Every row comes from one small tree of marks. The marks that hang from a mark follow it in brackets, in alphabetical order. Every link used is in the known rows. Which tree was each row made from?
Known rows
niva{voses{fitin kitog{kitu luriva{murun}}}}: +3.59,-0.18,-3.28,+1.85,+0.84,+0.08,+2.97,+1.92,-2.49,-3.47,+2.48,+0.87,-0.85,+5.11,-1.62,-0.27,-2.53,+4.19,+0.31,-3.40,-1.51,+0.37,-0.33,-5.95
godo{korak{dumi fetedig}}: -1.08,+1.75,+4.69,+0.70,+5.67,+0.80,+1.61,-1.62,-2.76,+0.81,+3.41,+4.69,+2.34,+0.07,-1.33,+0.65,-3.20,-0.28,+3.00,+1.40,+1.45,+1.35,-1.46,-0.61
murun{luriva{fetedig{korak} kitog{kitu voses{fitin}}}}: +3.09,+2.46,-5.17,+5.63,+1.06,-0.91,+0.57,+0.78,+0.65,-1.30,+0.40,+1.06,+0.68,+2.03,+2.15,+0.75,+0.42,+0.57,+3.45,-1.87,-1.49,+0.10,+2.80,+2.28
fitin{voses{kitog{kitu{murun} luriva{fetedig{korak{dumi}}}}}}: -0.05,-0.82,-2.27,-0.93,-0.92,-0.96,-2.37,-0.07,-2.17,-5.64,+1.45,+2.83,+0.60,+0.53,-1.15,-1.73,-1.85,+1.00,+0.82,-1.21,+0.56,+0.78,+0.32,-1.09
korak{dumi fetedig{luriva{kitog{kitu} murun}}}: +1.49,+3.02,+0.04,+4.88,-0.43,-1.13,+0.11,-0.48,-1.58,+0.00,+4.21,+2.54,+3.00,-1.90,+1.82,+1.18,-1.70,-0.26,+1.14,+0.01,+0.36,+4.06,-1.74,+5.61
fetedig{korak{dumi} luriva{kitog murun}}: +0.60,+5.56,-3.34,+5.44,-0.18,-1.79,+0.46,-3.00,+0.57,+1.79,+3.99,-0.06,+1.84,+1.08,+5.00,+2.51,+0.04,-1.09,+0.24,-1.14,+1.38,+3.60,+1.53,+6.35
murun{luriva{fetedig{korak{dumi}} kitog{kitu voses{fitin}}}}: +2.81,+2.30,-4.10,+6.00,+0.46,-1.35,-0.63,+0.44,+0.00,-1.24,+0.79,+1.66,+0.76,+1.38,+2.27,+0.04,+1.06,+0.07,+2.87,-1.25,-1.90,+0.98,+2.17,+3.53
dumi{korak{fetedig{luriva{kitog{kitu voses} murun}}}}: -0.57,+0.60,-4.00,+5.61,-0.99,+0.90,+2.82,-0.54,-1.04,-2.73,+1.87,+1.55,+1.51,+0.13,-1.48,+2.67,-1.98,-0.69,+3.96,-2.26,+1.92,+0.37,-0.27,+1.20
soteb{korak{dumi fetedig{luriva{kitog{kitu} murun}}}}: +1.21,+1.08,+1.04,+4.59,-0.08,+0.56,+0.32,-1.77,-0.69,-1.33,+3.28,+4.26,+3.23,-3.73,+1.86,+0.88,-0.99,-2.05,+1.80,+1.46,-0.33,+4.18,+1.72,+3.86
fetedig{luriva}: +1.13,+4.56,-1.81,-0.45,+3.93,+0.25,+2.12,+1.26,-0.08,+1.61,+1.41,+2.05,+3.05,+3.12,+0.05,+1.55,-2.62,+2.72,+2.93,+0.63,+2.08,+0.56,+1.66,-1.18
godo{korak{fetedig}}: -0.65,+2.06,+3.10,+0.04,+6.52,+1.55,+3.49,-1.16,-1.77,+0.75,+2.72,+3.75,+2.12,+1.03,-1.54,+1.70,-4.17,+0.51,+3.79,+0.52,+2.14,-0.14,-0.47,-2.59
niva{voses{fitin kitog{luriva{fetedig murun}}}}: +4.71,+0.87,-3.22,+1.55,+1.77,-0.47,+2.76,+2.44,-1.94,-1.58,+1.78,-0.19,-0.51,+4.82,+0.11,+1.57,-2.18,+3.88,-0.36,-2.71,-1.54,+1.41,+0.66,-6.64
fitin{voses{kitog{luriva{fetedig}}}}: +1.36,+0.68,-0.98,-2.33,+3.24,+0.13,-1.20,+1.17,-1.82,-3.33,+1.88,+2.97,+0.66,+2.26,-1.15,-0.86,-3.66,+2.14,+1.20,-1.15,+1.19,+0.29,-0.04,-3.71
fitin{voses{kitog{luriva}}}: +0.40,+0.30,+0.31,-2.62,+4.19,+0.60,-0.75,+0.74,-2.08,-3.70,+2.91,+4.51,+0.47,+2.37,-2.47,-2.04,-4.12,+2.64,+2.08,-1.18,+2.34,-0.28,-0.27,-4.38
fitin{voses{kitog}}: +0.43,+0.81,+0.80,-3.59,+5.47,+1.29,-0.25,-0.28,-2.24,-2.27,+2.52,+3.71,+0.72,+3.25,-2.20,-1.24,-3.40,+3.41,+2.40,-0.63,+1.93,+0.64,+0.23,-4.73
godo{korak{dumi fetedig{luriva{kitog{kitu} murun}}}}: +0.71,+2.45,+0.64,+4.14,+1.13,-0.25,+1.10,-1.97,-1.50,+0.92,+3.31,+2.39,+2.78,+0.08,+0.81,+2.24,-2.29,-1.00,+0.87,-1.00,+0.42,+3.16,-2.15,+4.44
kitu{murun{luriva}}: -0.85,+1.69,+0.00,+0.09,+5.68,-0.38,+1.62,+2.58,-0.05,-0.96,+2.81,+3.40,+3.64,-0.27,-2.06,+1.51,-1.96,+4.64,+4.75,+2.05,+2.95,+0.65,+3.84,-6.00
niva{voses{kitog{kitu{murun} luriva}}}: +3.17,+0.40,-2.18,+0.48,+0.97,-0.16,+3.25,+1.55,-1.90,-4.50,+3.64,+2.81,+0.55,+3.39,-1.47,-0.41,-3.77,+4.54,+1.71,-1.50,+0.15,+0.18,+0.32,-6.14
kitu{kitog{luriva{fetedig}} murun}: -2.69,+0.56,+0.85,-2.66,+0.82,-1.00,+1.91,+4.03,-1.73,-2.26,+0.87,+0.78,+3.02,-2.33,-1.62,+4.75,-3.20,+2.57,+0.74,-0.43,+3.08,+0.96,+3.94,-3.98
godo{korak{dumi fetedig{luriva}}}: +0.11,+2.58,+2.63,+1.40,+3.84,-0.28,+1.47,-1.21,-1.42,+1.84,+2.29,+4.54,+3.15,+0.80,-0.57,+0.92,-2.28,-0.24,+2.58,+1.28,+1.64,+2.17,-1.09,+1.20
luriva{fetedig{korak{dumi}} kitog{kitu voses} murun}: +1.52,+3.03,-5.56,+6.13,-4.00,+0.29,-0.83,-2.39,-2.62,-3.10,+2.24,-3.42,-0.70,-0.32,+5.69,+4.00,-1.27,-3.27,+0.04,-4.35,-2.66,+3.28,+0.37,+5.98
niva{voses{fitin}}: +2.70,+2.02,-0.35,-0.26,+6.02,+1.02,+3.96,+2.06,-2.32,+1.27,+1.71,+0.97,-0.49,+4.25,-1.64,+0.88,-2.74,+3.04,+1.71,+0.22,+0.07,-0.52,+1.72,-8.88
korak{fetedig{luriva{murun}}}: +1.09,+3.59,-1.05,+2.11,+2.74,-0.45,+2.61,+0.72,-0.70,+0.58,+2.85,+1.87,+2.96,+0.12,+0.69,+2.49,-2.62,+1.22,+3.40,+0.29,+1.82,+2.20,+0.45,-0.64
korak{dumi fetedig{luriva}}: +0.84,+3.07,+2.26,+1.62,+2.68,-1.05,+0.40,+0.46,-1.74,+0.89,+2.81,+5.10,+3.37,-0.92,-0.09,-0.58,-1.57,+0.71,+3.18,+2.63,+1.56,+2.66,-0.52,+1.70
voses{kitog{kitu luriva}}: +0.49,+0.27,-1.10,-0.04,+1.35,+1.02,+1.39,+0.61,-2.23,-5.74,+3.23,+4.38,+1.56,+3.32,-1.98,-2.21,-3.97,+4.64,+2.58,-2.43,+0.41,-1.16,-1.18,-0.53

Which tree is each row?
+1.00,+3.86,-5.29,+6.08,-4.10,-1.09,-0.36,-2.91,-0.74,-1.33,+2.41,+0.06,+0.40,+1.28,+4.14,+1.47,-0.06,-2.28,+1.48,-3.17,+0.27,+3.21,+0.77,+7.23	fetedig{korak{dumi} luriva{kitog{kitu voses} murun}}
-1.21,-0.02,-1.25,-0.46,-0.82,+0.00,+1.06,+3.75,-3.59,-2.86,-0.72,-0.62,-0.19,+0.55,-0.99,+4.18,-2.38,+0.38,+1.01,-4.27,+0.71,+1.25,+2.29,-3.09	kitu{kitog{luriva{fetedig murun} voses{fitin}}}
+2.26,+4.35,-3.57,+5.95,+2.87,-2.11,+0.10,-0.51,+1.34,-0.08,+3.66,+1.41,+2.36,+1.11,+3.87,+0.68,+0.58,+0.74,+1.89,+0.40,-1.80,+1.06,+1.96,+4.49	murun{luriva{fetedig{korak{dumi}} kitog{kitu}}}
+0.47,+0.45,-0.79,+1.45,-0.40,+2.84,+1.18,+0.55,-3.03,-3.79,+1.63,+1.92,+0.47,-0.98,-1.11,+1.48,-4.81,+1.33,+3.31,-2.73,+1.94,+0.05,+0.76,-0.04	luriva{kitog{kitu{murun} voses}}
+0.97,+4.23,-4.82,+5.98,-1.50,-0.43,-0.07,-2.64,-1.32,-1.04,+3.81,-4.09,+0.80,-0.32,+6.29,+4.43,-0.97,-2.03,-1.76,-2.77,-2.75,+3.09,+0.37,+6.47	luriva{fetedig{korak{dumi}} kitog{kitu} murun}
-0.15,-2.44,-5.80,+1.99,-5.87,+0.42,-0.38,+3.29,-3.24,-7.18,-3.71,+0.45,-1.05,-0.84,-2.30,+0.27,-2.05,-1.09,+3.28,-3.71,+0.09,-2.03,+2.33,-2.17	kitog{kitu{murun} luriva{fetedig{korak}} voses{fitin}}
+0.63,-0.15,-2.58,-0.42,+1.13,-1.49,-2.30,-0.45,-0.96,-4.10,+1.59,+2.94,+1.39,+1.74,-0.69,-1.43,+0.14,+2.37,+1.85,-0.17,-0.24,+1.94,+1.48,-1.36	fitin{voses{kitog{kitu{murun{luriva{fetedig{korak{dumi}}}}}}}}
+1.28,+0.29,-0.87,+1.92,+0.64,+3.20,+1.22,+0.78,-3.38,-2.47,+0.44,+1.76,-0.66,+1.15,-1.57,+0.18,-3.85,+1.10,+2.84,-3.60,+0.63,-0.90,-0.01,+0.62	luriva{kitog{kitu voses{fitin}}}
+0.98,+0.79,-1.62,+3.38,+0.77,-1.17,-0.45,+1.83,-0.29,-0.98,+0.14,+1.81,+1.93,-1.54,+0.38,+2.06,+0.37,+1.78,+3.02,+0.22,+1.21,+2.16,+4.19,-1.02	kitu{murun{luriva{fetedig{korak{dumi}} kitog{voses{fitin}}}}}
+0.85,-0.04,+2.10,+3.13,-0.48,+0.62,+0.36,-0.94,-0.55,-1.74,+2.09,+5.77,+3.86,-4.96,+0.30,+0.35,-1.14,-1.20,+2.59,+2.75,+0.98,+3.56,+2.80,+2.77	soteb{korak{dumi fetedig{luriva{kitog{kitu{murun}}}}}}
+1.04,+1.85,-4.13,+2.25,-1.07,+0.71,-0.20,+2.71,-3.34,-4.53,+0.99,-0.50,-0.50,+0.13,+1.27,+2.96,-4.56,-1.49,+2.73,-3.74,+0.04,+0.78,+0.49,-3.02	kitog{luriva{fetedig murun} voses}
+0.72,-0.23,-4.17,+1.09,-1.01,+0.78,+0.13,+2.70,-2.28,-5.28,-0.67,+1.88,+1.29,+0.34,-1.84,+1.05,-2.01,+1.87,+5.49,-1.50,-0.27,+0.33,+2.35,-3.40	kitog{kitu{murun{luriva{fetedig}}} voses}
+1.86,+3.22,-6.84,+5.74,-3.30,+0.92,+0.66,-1.98,-1.77,-3.07,+1.72,-4.18,-0.87,+0.52,+5.54,+4.94,-2.08,-2.76,+0.75,-5.13,-2.13,+2.13,+1.05,+4.35	luriva{fetedig{korak} kitog{kitu voses} murun}
+0.69,+2.68,-3.55,+4.18,-3.93,-0.98,-0.18,-1.95,-0.50,-1.62,+0.88,+2.31,+1.16,+0.16,+2.04,+0.20,-0.29,-1.08,+2.57,-1.43,+1.79,+1.97,+1.89,+6.23	fetedig{korak{dumi} luriva{kitog{kitu{murun} voses}}}
+1.29,+2.05,+2.44,+2.74,+1.70,+0.28,+0.91,-1.47,-1.87,+1.12,+1.86,+4.72,+2.10,+0.10,-0.07,+1.20,-2.90,-1.25,+2.89,-0.42,+1.88,+2.69,-1.45,+3.09	godo{korak{dumi fetedig{luriva{kitog{voses}}}}}
-0.37,+2.69,-6.54,+3.99,-1.61,-0.75,+0.88,+0.43,-1.46,-4.66,+2.66,-2.10,+0.43,+0.75,+2.56,+2.11,-2.71,-1.54,+0.61,-2.96,-1.76,-0.78,+0.36,+1.14	kitog{kitu luriva{fetedig{korak} murun}}
+0.21,-0.70,-3.36,-1.27,-0.40,-0.51,-1.18,+0.23,-1.49,-5.75,+0.98,+2.23,+0.41,+1.19,-1.27,-1.07,-2.51,+1.48,+1.38,-1.78,+0.98,-0.15,+0.91,-2.33	fitin{voses{kitog{kitu{murun} luriva{fetedig{korak}}}}}
+2.04,+2.73,-5.05,+4.99,-1.47,+0.94,+0.77,-0.83,-1.72,-0.66,+0.19,-4.03,-1.27,+0.68,+4.65,+5.40,-1.31,-1.95,+0.38,-4.67,-0.96,+2.50,+2.33,+2.00	luriva{fetedig{korak} kitog{voses{fitin}} murun}
+2.54,+3.08,-3.72,+3.29,-0.43,+0.85,+1.10,+1.15,-1.01,+0.92,+0.56,-0.48,+1.02,+2.02,+1.31,+3.69,-2.34,+1.08,+1.50,-3.58,+1.55,+2.76,+1.25,+1.27	fetedig{luriva{kitog{voses{fitin}} murun}}
+1.88,-0.95,+1.62,+3.65,-1.23,+1.40,-0.07,-0.62,-1.67,-1.98,+0.05,+6.03,+1.94,-3.24,-0.36,-0.98,-0.64,-2.10,+3.31,+1.01,-0.05,+2.83,+2.16,+2.94	soteb{korak{dumi fetedig{luriva{kitog{kitu voses{fitin}}}}}}
+2.00,+5.17,-3.14,+3.18,+1.97,+0.06,+1.84,+0.15,+0.30,+2.10,+3.45,-0.70,+2.66,+1.81,+2.84,+4.27,-2.86,+1.70,+0.53,-1.86,+1.75,+2.81,+0.99,+2.24	fetedig{luriva{kitog murun}}
+4.23,-1.01,-3.58,+0.77,-0.48,-0.34,+2.58,+3.17,-2.11,-3.57,+0.24,+0.81,+0.06,+3.70,-1.93,+0.40,-2.12,+4.62,+0.16,-2.26,-1.43,+0.23,+1.03,-6.41	niva{voses{fitin kitog{kitu{murun} luriva{fetedig}}}}
+0.01,+1.33,-3.30,+0.85,+2.17,-0.16,+1.08,+2.39,-0.74,-2.79,+1.40,+1.06,+3.15,+0.34,-1.28,+1.63,-1.71,+3.45,+3.25,+0.53,-0.40,+0.00,+2.43,-2.77	kitog{kitu{murun{luriva{fetedig}}}}
-2.18,-1.62,+1.12,-1.81,+1.80,-0.59,+1.54,+4.39,-1.82,-2.10,-1.08,+3.36,+2.04,-0.21,-4.53,+2.73,-0.13,+4.45,+4.60,-1.16,+3.39,+1.60,+5.41,-6.31	kitu{kitog{voses{fitin}} murun{luriva}}
+1.36,+5.68,-3.20,+3.30,+1.89,-0.76,+2.69,-2.12,+1.79,+2.03,+2.40,+1.48,+1.84,+2.44,+3.40,+1.52,-1.23,+0.27,+2.22,-0.57,+2.78,+0.39,+2.73,+4.28	fetedig{korak luriva{kitog}}
+2.21,+1.46,-1.98,+4.17,+3.29,+0.48,+0.91,+1.83,-0.51,-1.59,+1.87,+3.64,+0.97,+2.00,-1.08,-0.69,-1.47,+2.65,+4.40,-1.76,+0.23,-0.27,+1.37,-0.15	murun{luriva{kitog{kitu voses{fitin}}}}
